Each row was made from one small tree. The marks that hang from a mark follow it in brackets, in alphabetical order. Every link used is in the known rows. Write each row's tree.
Known rows
falu[ledu[fidez meda]]: [ -9  -9   3 -56  21  -4   6 -24 -65 -72 -48 -11 -16 -32 -59 -28 -44 -15
  38 -10  34 -10 -31  12   1  46  -3 -24 -26 -34  37 -23 -15  69 -67  16
   1 -29  27  26  35]
sevop[dabod rura]: [-20  -2   5 -58  35 -30  18 -49 -16 -76 -49   6 -30 -21 -18 -30 -24  -3
  14 -27  38  14 -22  19  36  46   2  52  16 -43   5 -16  17  20 -46  40
   4   3  13   9  30]
zikuz[dabod]: [-22  12  -8 -34   8 -20  11 -37 -46 -51 -25  22  -7 -17 -31 -23 -27 -17
   0  -6  36  18   6  21   3  61  10  -6 -32 -30  14 -10  10   9 -28   7
   2   5  -5  29  26]
fifo[dabod[doboso sevop[rura[meda]]]]: [-46 -14  37 -46  35 -10  58 -26  -2 -71 -15  37 -62  44 -27 -36 -14  15
  -9 -28  31  30   8  30  15  74 -25  51 -23 -26 -14 -11  53  43 -63  45
  -5   4  15  52  44]
ledu[falu fidez meda]: [-39   9 -12 -61   9   0  20 -29 -44 -71 -39  -6 -14 -40 -50 -25 -15   0
  56 -15  21   8 -51  14  13  33 -15 -38 -24 -26  60 -15 -32  73 -68  16
   4 -27  17   6  16]
zikuz[dabod[sevop[rura[meda]]]]: [-30  -9  15 -45  20 -34  33 -42   3 -58 -32  34 -34   3 -17 -23 -17   1
  30 -22  35  24   5  21  12  68  -8  24 -31 -20  -4 -23  32   7 -29  26
   4   4  14  42  41]
dabod[doboso[nobiz]]: [-25   9  16 -59  19  -8  15  -9 -39 -55 -29  11  -8  17 -64 -23 -33  -5
 -25 -32  31  34   2  31  24  49  16  28 -43 -23 -22   4  29  13 -49  19
   1   7  -5  42  49]
fifo[dabod]: [-29 -12   9 -32  20 -11  28 -27 -55 -58 -20  17 -29   0 -19 -24 -17  -8
 -19  -9  24  15 -11  28   1  67   1  14 -17 -22  17   3   9  37 -51  15
   2  -1  -5  33  25]
meda[ledu[falu]]: [-35  30   9 -42  12 -21   9 -47 -47 -63 -43  10  13 -26 -30 -16 -21  -6
   9 -14  20  11 -33  31  28  32  -4 -15  -7 -41  47  -7 -23  52 -47  15
  10 -22   3   2  23]
sevop[dabod rura[meda]]: [-19 -14  -5 -62  26 -37  23 -37  -9 -78 -57  12 -25  -5  -6 -41 -23   9
  20 -31  21  16 -13  22  21  62   2  37  18 -28  10 -34  11  35 -36  37
  11  -8  17  11  47]
fifo[dabod[doboso[nobiz]]]: [-27   0  24 -53  18 -16  37 -11 -50 -58 -15  19 -29  31 -52 -25 -19  -6
 -33 -31  39  38  11  31  14  61  14  30 -39 -17 -20   9  36  26 -66  24
  -1  10 -20  54  41]
ledu[fidez]: [-16  -4 -13 -36  15 -10  16 -30 -53 -52 -34  -8 -14 -14 -52 -18 -18 -13
   3 -14  23  -2 -27  29   2  43  -8 -15 -31 -27  39  -2 -18  50 -52  14
  -3  -4  16  13  29]
doboso[dabod[sevop[rura]] nobiz[fifo]]: [-31 -39  48 -52  41 -45  28 -28  -5 -67 -32  19 -45   6 -11 -15  -6   3
  38 -32  82  38   3   4  21  58  -4  37 -47 -14 -44  18  30 -15 -50  43
  -8  47   4  29  39]
doboso[dabod[sevop]]: [-31  -8  31 -25  27 -15  30 -27 -22 -63 -21   7 -49   2  -1   2  -8   8
   2  -9  46  24  -5   9  11  68 -20  14 -26 -31   2  -3  13  -2 -47  19
  -1  22   7  13  31]
zikuz[dabod[doboso[nobiz]]]: [-19  28   6 -59  11 -26  20 -25 -38 -48 -15  26 -12  19 -72 -29 -28 -19
  -7 -28  48  43  27  21  18  54  27  14 -56 -18 -21   0  39 -10 -39  15
  -4  14 -18  58  39]
zikuz[dabod[doboso[nobiz] sevop[rura[meda]]]]: [-27   6  29 -66  24 -39  39 -30   3 -53 -22  40 -35  36 -54 -23 -17   5
  16 -42  55  45  25  20  27  63   9  42 -60 -10 -37 -18  59  -8 -38  35
   2  16   3  67  56]
dabod[doboso sevop[rura]]: [-48   3  33 -48  40  -7  36 -29  -3 -72 -23  27 -37  10 -39 -35 -25   7
  -9 -24  40  21 -10  36  39  56 -18  65 -31 -44 -23   6  48  15 -52  37
 -10  18  21  39  45]
rura[sevop]: [-24 -20  -5 -26  30  -6  10 -16 -19 -61 -36  17 -13 -14 -22 -33  -9   2
  -9  -5  23   7 -11  40   5  53  -2   2 -26 -16  17 -27  11  16 -37  15
   7   0   3  22  49]
doboso[nobiz[fifo[dabod[sevop[rura]]]]]: [-34 -44  44 -53  39 -29  45 -27 -19 -63 -24  29 -47   3 -17 -33  -3  -1
  15 -30  60  33  -3  19  12  56   3  55 -40 -14 -43  19  40  13 -60  41
  -5  30  -3  57  42]
sevop[dabod]: [-19   3  -5 -55  22 -13  22 -37 -30 -64 -54  10 -19 -16 -10 -34 -22  -6
  -6 -12  30  12 -16  17  14  58   4  24   6 -45  19 -14   7  22 -43  18
   6   0  10   6  28]
fidez[ledu[falu meda]]: [-20   7  10 -63  15  18  22 -31 -24 -81 -53   8 -27 -46 -47 -32 -26  18
  57   2  29   9 -50  18  17  37  -5 -21 -11 -42  33 -20 -24  68 -44  10
   6 -46  17  16  33]
fidez[ledu[meda]]: [  2   3  18 -55  18  16  14 -18 -22 -74 -62  -4 -36 -41 -42 -32 -44  13
  37  -2  33  -1 -37  25   4  49  -1 -10 -24 -35  24  -8  -2  59 -43   7
  11 -45  15  24  38]
meda[ledu]: [-11  22  17 -33  13 -23   6 -29 -46 -64 -54  -1  10 -16 -28 -11 -38  -9
 -11  -9  31  -1 -27  34  14  43  -4  -2 -22 -34  38   5  -3  43 -44   8
  10 -19   1  13  29]
sevop[rura[meda]]: [-21 -17   2 -46  18 -22  10 -31 -19 -69 -49  13 -16  -9 -16 -32 -33   7
   8 -29  12  14 -17  32  18  57  -2  18 -16 -17   4 -20   1  36 -30  27
   8 -11  16  20  45]
meda[ledu[falu fidez]]: [-25  31   0 -42  13 -25  13 -51 -55 -60 -45  -9   4 -24 -57  -3  -6 -10
  34 -17  27   3 -42  24  20  20 -15 -35 -19 -30  71  -7 -34  79 -62  18
   3 -25  12  -4  21]

Which tree is each row?
[-26 -12  52 -52  38 -39  20 -34 -12 -74 -22   2 -52   5 -22  11  -5  13
  22 -43  65  33  -6  18  40  51  -4  47 -35  -6 -32   2  24 -15 -49  32
  -6  41   3  29  37] : doboso[dabod[sevop[rura]] nobiz]
[-29 -13  11 -61  19 -10  28  -4 -33 -48 -31  30   2  17 -53 -55 -37 -12
 -12 -17  47  44  14  16   6  55  16  22 -56 -28 -36  17  32  10 -48  31
  -2  16  -4  46  54] : dabod[doboso[nobiz[fifo]]]
[-35 -13  43 -67  44 -18  44 -14   2 -62 -30  33 -26  17 -43 -53 -21  -3
   8 -35  61  38   5  24  34  53   0  66 -54 -32 -60  20  55  -1 -54  45
  -6  32   8  53  56] : dabod[doboso[nobiz[fifo]] sevop[rura]]
[-25 -58  37 -60  27 -35  51 -21  -7 -58 -37  39 -43  26  -8 -38  -3   9
  21 -32  45  34   4  11   1  69   1  39 -38   0 -43   0  33  23 -57  47
   3  18   2  56  49] : doboso[nobiz[fifo[dabod[sevop[rura[meda]]]]]]
[-29  17  26 -53  21 -21  42 -27 -18 -45 -13  35 -28  26 -63 -16 -11  -8
  -9 -25  59  43  23  18  16  59  12  32 -63 -28 -36   3  59 -15 -47  11
  -5  22  -6  64  46] : zikuz[dabod[doboso[nobiz] sevop]]
[-53 -30  42 -51  48 -11  64 -26  -8 -65 -12  49 -53  24 -24 -64 -15   0
  -2 -11  61  31  11  15  14  67 -18  63 -32 -50 -34  25  62  25 -70  54
 -18  24  13  49  41] : nobiz[fifo[dabod[doboso sevop[rura]]]]
[-22 -28  40 -55  25 -46  22 -26   2 -64 -33   5 -50  25  -5   5  -1  21
  30 -47  51  32   1  14  24  64  -3  29 -36   9 -27 -16  21  -3 -43  38
   4  25   0  29  43] : doboso[dabod[sevop[rura[meda]]] nobiz]
[-42 -45  35 -40  43 -19  49 -31 -13 -68 -21  36 -49  -1  -4 -46  -9  -8
  19 -10  53  17  -9  16   6  63 -19  50 -21 -36 -23  16  36  24 -60  46
 -11  23   7  42  35] : nobiz[fifo[dabod[sevop[rura]]]]
[-20 -36  16 -54  16 -22  29 -17 -48 -53 -31  22 -20   5 -21 -40 -18 -14
  -7 -20  48  31   6  17  -8  64  22  10 -37  -5 -22  18  14  22 -54  24
   0  12 -17  46  35] : doboso[nobiz[fifo[dabod]]]
[-31 -35  37 -72  35 -21  42 -10   7 -59 -39  41 -19  35 -36 -49 -26   6
  13 -37  46  40  13  24  14  63  -2  51 -54 -17 -56   3  55  14 -48  50
   3  17  13  54  72] : dabod[doboso[nobiz[fifo]] sevop[rura[meda]]]
[-47 -37  31 -53  40 -15  63 -23   5 -63 -21  53 -53  38 -12 -63 -15   5
   2 -20  46  35  20  15  -2  80 -18  48 -29 -31 -28   3  59  37 -64  61
  -9  11  15  48  48] : nobiz[fifo[dabod[doboso sevop[rura[meda]]]]]
[-13  -9   1 -27  16 -33   6 -18 -14 -61 -63  16   7   2 -13 -21 -19   8
   2  -7  21  -3  -6  31  -7  57  -7 -26 -28  -6  44 -38   3  48 -32  15
  20 -33  -2  17  54] : rura[meda[ledu] sevop]
[-18  15  53 -63  34 -41  33 -21  -1 -69 -48  15 -18  37 -50  -8 -27  16
   6 -48  49  26  -5  36  35  48  -3  45 -47 -17 -13  -5  39  35 -57  39
   6  -8   5  49  59] : dabod[doboso[nobiz] sevop[rura[meda[ledu]]]]
[-16 -10   5 -85  30 -22  41 -19 -21 -61 -49  28  -7  20 -48 -59 -27 -13
  -3 -25  59  50  18   3  11  65  23  40 -26 -40 -31   4  40  10 -58  42
   3  18  -4  31  54] : sevop[dabod[doboso[nobiz[fifo]]]]
[-16 -26 -20 -45  25 -25  26 -21   8 -66 -52  21 -24   7  -1 -45   2  20
   9 -10  22  16   6  19  -4  72  -2   9   4 -23  26 -60  19  31 -38  25
  18 -17   6  10  60] : rura[meda sevop[dabod]]
[-14 -32  -6 -70  44 -25  38 -11   7 -61 -43  35 -14  19 -44 -73  -4  -1
   4 -12  60  46  25   6   9  67  18  29 -30 -29 -29 -21  55   2 -56  47
   2  20  -9  36  67] : rura[sevop[dabod[doboso[nobiz[fifo]]]]]
[-26 -39  34 -48  25 -14  50 -12 -30 -51 -25  31 -35   9 -19 -34  -4  -3
  -2 -15  55  33   0  12  -8  69   0  30 -46 -18 -34  17  34  12 -61  24
  -1  19  -6  54  42] : doboso[nobiz[fifo[dabod[sevop]]]]
[-46 -23  29 -42  33   4  70 -15 -20 -52 -12  48 -40  26 -26 -59 -12  -8
 -19   0  50  30  17  13 -10  77 -16  37 -40 -49 -24  21  57  29 -69  40
 -11  18   6  43  46] : nobiz[fifo[dabod[doboso sevop]]]
[-42 -10  49 -57  43 -23  49 -22 -16 -67 -13  26 -59  32 -47 -21  -3   7
 -15 -38  55  37   0  29  38  52  -1  76 -40 -21 -46  15  55  19 -74  41
  -9  31  -5  67  37] : fifo[dabod[doboso[nobiz] sevop[rura]]]
[-22 -10  14 -88  39 -39  31 -31  -3 -72 -49  30 -23   7 -46 -65 -27  -6
  17 -40  66  47   9   8  35  51  18  64 -20 -34 -43   3  50   9 -59  58
  -3  20   3  33  50] : sevop[dabod[doboso[nobiz[fifo]]] rura]
[-37  -6  33 -51  32 -14  40 -25   9 -68 -33  32 -36  30 -32 -37 -29  15
  -1 -30  25  25  -1  29  28  64 -22  50 -30 -33 -16 -16  42  27 -46  42
  -1  -1  25  38  58] : dabod[doboso sevop[rura[meda]]]
[-37 -50  29 -47  35 -24  54 -28  -7 -64 -33  44 -48  18  10 -52 -10   2
  20 -15  40  25   3  13  -8  80 -17  38 -23 -17 -19   1  33  41 -50  49
  -3   5  12  37  43] : nobiz[fifo[dabod[sevop[rura[meda]]]]]
[-19  -8   1 -67  44 -24  32 -16   2 -64 -43  22 -23  24 -47 -42  -3   7
 -12 -26  47  35  13  20  23  61  16  42 -27 -24 -14 -33  45   7 -60  32
   7  11  -8  40  63] : rura[sevop[dabod[doboso[nobiz]]]]
[-33  23  44 -49  30 -26  36 -30   3 -70 -48  22 -18  27 -36 -17 -37   9
   4 -30  38  16  -8  35  28  54 -26  42 -37 -34   5  -5  42  50 -52  38
   7 -21  18  31  51] : dabod[doboso sevop[rura[meda[ledu]]]]
[-32 -17  32 -65  29  -2  49  -2 -15 -46 -28  32 -15  22 -50 -46 -21  -3
  -9 -20  52  42  12  18   6  62   3  37 -64 -34 -48  13  51   0 -52  30
  -2  23   6  49  59] : dabod[doboso[nobiz[fifo]] sevop]
[-30 -20  25 -45  28 -17  28 -27  -2 -65 -42  23 -29   4  -9 -24 -21  13
  10 -25  20   9 -17  33  16  59 -22  34 -21 -23  -7 -23  21  28 -31  30
   1  -2  24  30  51] : dabod[sevop[rura[meda]]]
[-31 -25  33 -36  29 -37  28 -34   0 -69 -31  17 -49  17   7  -2 -16  20
  29 -26  41  23  -3  13  17  70 -24  23 -20 -16  -6 -18  20  12 -42  38
  -1  16  18  10  40] : doboso[dabod[sevop[rura[meda]]]]
[-15 -25  22 -48  15 -37  11 -16 -36 -52 -32   9 -18   3 -18 -23 -19  -8
  19 -23  59  38  15   2  -1  62  15  -5 -42  -7 -22  12  11  -5 -42  30
  -2  27 -16  15  37] : doboso[dabod nobiz[fifo]]
[-18 -35  38 -52  24 -29  33 -14 -20 -48 -28  15 -35  10 -13 -12  -3   2
  22 -20  70  40   7  -1   4  68  -1  13 -51 -14 -29  14  26 -12 -47  30
  -1  39  -7  23  43] : doboso[dabod[sevop] nobiz[fifo]]
[-41 -22  40 -32  36 -18  41 -37 -21 -69 -18  26 -57   1 -12 -20  -4   5
  -1 -23  38  13 -20  30  25  58 -18  53 -16 -24  -8   9  28  25 -64  35
  -6  15  11  44  25] : fifo[dabod[sevop[rura]]]
[-41  11  42 -45  27 -52  24 -56  -4 -75 -34  13 -35   9  -2   8   0  23
  59 -30  46  24 -13  11  34  44 -29  -1  -8 -21  31 -18  -3  37 -53  40
   6  -5  11  -1  26] : doboso[dabod[sevop[rura[meda[ledu[falu]]]]]]
[-37  13  52 -40  34 -33  53 -36  -6 -71 -34  29 -45  44 -23 -25 -21  17
  -2 -31  42  18   1  29  25  64 -21  45 -33 -26  10  -3  48  60 -74  46
  -2 -15   2  44  42] : fifo[dabod[doboso sevop[rura[meda[ledu]]]]]
[-33 -11  40 -31  37 -32  21 -40  -8 -72 -20   5 -54  -5  -6   0  -9   9
  26 -23  54  18 -13  15  33  58 -27  41 -18 -21  -7   1  19  -2 -52  39
  -4  31  12  12  25] : doboso[dabod[sevop[rura]]]
